What can hang from each mark:
N: A M U
D: F
F: D
J: D
T: D
U: A
M: A T
A: M N X

Each row was made from one small tree. Brackets hold a mark, then the marks that hang from it, in alphabetical order. Every link used is in the known rows. Write each row's tree.
Known rows:
[J D]: [ 2.22 -2.81 -5.10  2.14  0.85 -3.24 -4.19 -1.09 -1.82 -7.78  1.88  3.03
  1.11  2.06  0.17  3.91 -4.00  3.65  0.19  1.53]
[N A M U]: [ 2.68 -0.95 -5.84  1.79 -1.10  1.01 -2.02 -1.23 -3.13 -3.69 -2.50  2.44
 -0.72 -0.35  1.40  4.16 -2.13 -0.12 -0.75  1.27]
[N [M [T D]] U]: [ 2.57 -5.80 -7.07 -1.06 -2.52  2.22 -4.25 -4.25 -1.72 -5.07 -2.75 -0.19
 -1.36  0.76 -0.89  4.90 -2.30  0.85  3.58 -0.98]
[F D]: [ 1.80 -3.24 -0.40  2.53 -1.46 -0.20 -5.69 -0.93 -1.45 -5.22  1.17  3.01
 -0.97 -1.00 -1.49  2.09 -3.53  2.89  1.83  1.14]
[M [A [N U] X] [T D]]: [-0.88 -4.00 -2.46 -3.97  4.94  2.93 -0.24 -1.92 -0.03 -6.04 -1.90 -2.42
 -3.59 -1.65 -1.71 -1.43 -4.45 -0.86 -0.67 -5.47]
[U [A N]]: [-0.13 -1.24 -0.88  3.90  5.16 -1.28 -0.75  0.64 -3.28 -5.52  0.74 -1.35
  1.07  0.25  1.24  3.64 -3.62  1.39  1.22  0.45]
[A [M [T [D F]]] [N U] X]: [-2.50 -2.95 -4.60  0.63  0.97  0.79  0.14 -4.81 -2.55 -5.29  0.66 -2.16
  0.96  1.68 -2.38  3.77 -3.77  1.90  4.44 -8.46]
[D F]: [ 2.26 -1.20 -1.60 -1.33 -0.91  0.06 -2.79 -2.15 -0.79 -6.97  1.22  3.03
  3.01  2.14 -1.25  4.05 -4.64  1.34  0.99  2.10]
[A [M T]]: [ 1.45 -4.02 -4.83 -0.30 -2.85 -0.94 -4.30 -4.02 -1.70 -4.17 -1.42 -0.36
  2.00  1.11 -0.65  4.81 -3.32  0.75  4.46 -1.51]
[M [A [N U] X] [T [D F]]]: [-0.99 -2.86 -2.31 -5.40  5.51  3.45  0.32 -2.60  0.38 -6.11 -1.55 -1.59
 -1.95 -0.70 -2.00 -1.11 -5.08 -0.97 -0.03 -5.24]
[N [A X] [M T] U]: [ 2.09 -1.08 -5.74  1.09 -1.10  1.07 -0.16 -2.46 -3.45 -1.75 -3.64  0.57
  0.54 -0.68  0.26  3.29 -2.01 -1.35 -0.88 -2.68]
[U [A X]]: [ 3.23 -0.13 -0.64  4.75  1.23 -3.98 -0.72  0.14 -3.95 -5.20  1.44  0.42
  2.60 -0.28 -1.61  1.15 -3.08 -0.08  0.42 -0.27]
[M [A [N U]] [T [D F]]]: [-1.06 -3.75 -3.06 -6.77  6.33  4.41 -1.05 -2.12  1.09 -6.19 -2.34 -1.57
 -2.56 -0.73 -0.38  0.45 -5.48 -0.76  0.42 -2.39]
[A [N [M T]]]: [-2.81 -5.00 -3.32  1.22  2.09  3.60 -2.74 -3.37 -1.37 -5.41 -1.96 -2.47
 -1.26  2.42  1.56  5.64 -2.70  3.33  3.31 -3.18]
[J [D F]]: [ 2.02 -1.14 -4.83  0.03  1.57 -2.51 -3.43 -2.02 -1.21 -7.83  2.37  4.09
  3.32  3.38 -0.23  4.33 -4.86  3.59  1.03  1.82]
[U [A [M [T [D F]]] N X]]: [-0.56 -0.19 -2.31  2.62  4.77 -1.83 -0.02 -2.55 -3.49 -4.48  1.11 -1.85
  3.36  1.80 -1.34  2.31 -4.06  0.82  5.05 -4.73]
[N U]: [ 2.85 -3.88 -3.85  1.09 -3.01 -0.76 -2.08 -0.49 -2.34 -6.31  0.08  1.24
 -0.54 -1.64 -0.55  4.97 -3.03  0.54 -1.77  2.15]
[M [A N X] T]: [-1.76 -3.20 -1.10 -3.17  4.09  2.80  0.40 -2.02 -0.04 -4.42 -2.97 -2.89
 -1.42 -1.32 -0.29 -0.15 -3.78 -0.83 -1.14 -5.16]

Write each row's tree:
[ 2.44  0.61 -4.92  0.23 -0.15 -1.48  0.33 -1.46 -3.34 -3.34 -0.41  2.02
  1.64 -1.08 -1.40  2.17 -4.16 -1.70 -1.04 -2.36]
[N [A [M [T [D F]]] X] U]
[ 2.07 -3.33 -4.08 -3.21  0.15  2.71 -4.08 -5.17 -0.01 -5.74 -2.62  0.61
 -0.77  2.15 -2.17 -0.26 -2.95  0.27  4.17 -3.45]
[N [M [A X] [T [D F]]]]
[ 2.47 -0.69 -5.94 -0.31  0.25  1.45 -0.81 -2.96 -2.92 -3.06 -2.52  1.50
  0.21  0.36 -0.91  2.07 -3.07 -1.07  0.39 -2.93]
[N [A X] [M [T [D F]]] U]
[-2.87 -4.00 -4.34 -0.90  2.90  1.96 -3.03 -4.44 -1.11 -5.88 -0.15 -1.99
  0.33  2.97 -0.11  4.95 -4.57  2.80  6.17 -4.75]
[A [M [T [D F]]] N]
[ 2.14 -4.75 -4.74 -3.14  0.35  3.03 -5.43 -4.43  0.18 -5.80 -3.42  0.11
 -2.34  1.50 -0.92  0.59 -2.79  0.46  4.09 -1.64]
[N [M A [T D]]]
[ 2.47 -3.59 -6.03 -3.84 -0.94  3.02 -2.33 -4.84 -0.68 -5.08 -3.08  0.41
 -1.04  0.27 -2.17  1.32 -2.62 -0.73  2.74 -2.97]
[N [M [A X] [T [D F]]] U]
[ 2.45 -0.26 -5.67 -1.16  0.61 -0.53 -1.04 -1.03 -2.68 -3.46 -1.18  2.10
  1.08 -1.13  0.17  3.70 -4.57 -1.53 -0.55  0.50]
[N [A [M [T [D F]]]] U]
[-3.27 -3.10 -3.06  2.43  0.35  0.23 -0.42 -4.61 -2.61 -4.35 -0.15 -3.02
  1.50  1.99 -1.24  3.91 -3.00  2.31  4.23 -8.57]
[A [M T] N X]
[-0.48 -1.11 -1.59  4.42  4.12 -0.78  0.06 -1.61 -3.77 -4.14 -0.31 -2.33
  1.89  1.24 -0.03  2.72 -2.61  1.20  2.96 -3.68]
[U [A [N [M T]] X]]
[ 3.19 -1.20 -4.04  3.26 -1.65 -3.36 -0.36 -1.01 -4.15 -4.71  0.71  0.55
  2.35 -1.38 -1.53  3.79 -2.69 -0.40  0.84 -0.22]
[N [U [A M X]]]
[ 2.58 -4.42 -6.17 -2.78 -1.28  2.63 -2.70 -4.43 -0.97 -5.09 -3.29 -0.17
 -2.15 -0.37 -1.97  1.09 -2.18 -0.62  2.31 -3.13]
[N [M [A X] [T D]] U]
[ 2.62 -1.51 -6.03  0.72 -0.08  1.08 -1.21 -2.51 -3.19 -3.12 -2.77  1.02
 -0.93 -0.27 -0.70  1.88 -2.60 -1.04 -0.05 -3.09]
[N [A X] [M [T D]] U]
[ 1.68 -0.81 -3.81  1.68 -0.03  0.79 -1.96 -2.80 -2.74 -2.32 -3.24  0.74
  0.77  1.21  0.20  1.73 -2.36 -0.38  0.62 -3.18]
[N [A X] [M T]]
[-1.65 -4.23 -2.79 -4.81  4.42  3.83 -0.09 -1.45  0.28 -4.23 -3.95 -2.98
 -2.14 -2.27  1.31  2.18 -4.05 -1.11 -1.39 -2.04]
[M [A [N U]] T]
[ 2.60 -0.07 -5.12  1.52 -0.99 -1.64 -1.07  0.00 -3.36 -3.85 -0.69  2.58
  0.55 -1.78  0.86  4.02 -3.50 -0.94 -1.84  1.39]
[N [A M] U]
[-2.45 -3.75 -4.76  1.72  0.62  0.39 -0.20 -4.38 -2.85 -5.30  0.41 -2.71
 -0.15  1.09 -2.22  3.59 -3.35  1.94  4.03 -8.61]
[A [M [T D]] [N U] X]
[-0.36  0.00 -1.71  5.33  3.14 -2.92 -0.05 -1.46 -4.21 -4.85  1.54 -1.37
  2.82  1.14 -0.76  2.59 -2.98  1.41  3.78 -3.78]
[U [A M N X]]
[ 2.19 -1.29 -4.11  1.30  0.92  0.81 -2.97 -2.81 -2.49 -3.70 -2.33  1.23
 -0.68  1.61 -0.76  0.31 -2.90 -0.06  1.42 -3.57]
[N [A X] [M [T D]]]
[ 2.16 -3.38 -2.56 -7.06  3.73  2.53 -3.25 -2.36  1.40 -6.32 -2.22  0.33
 -1.46 -0.43 -1.64 -1.23 -5.45 -1.56  0.84 -0.59]
[M A [T [D F]]]
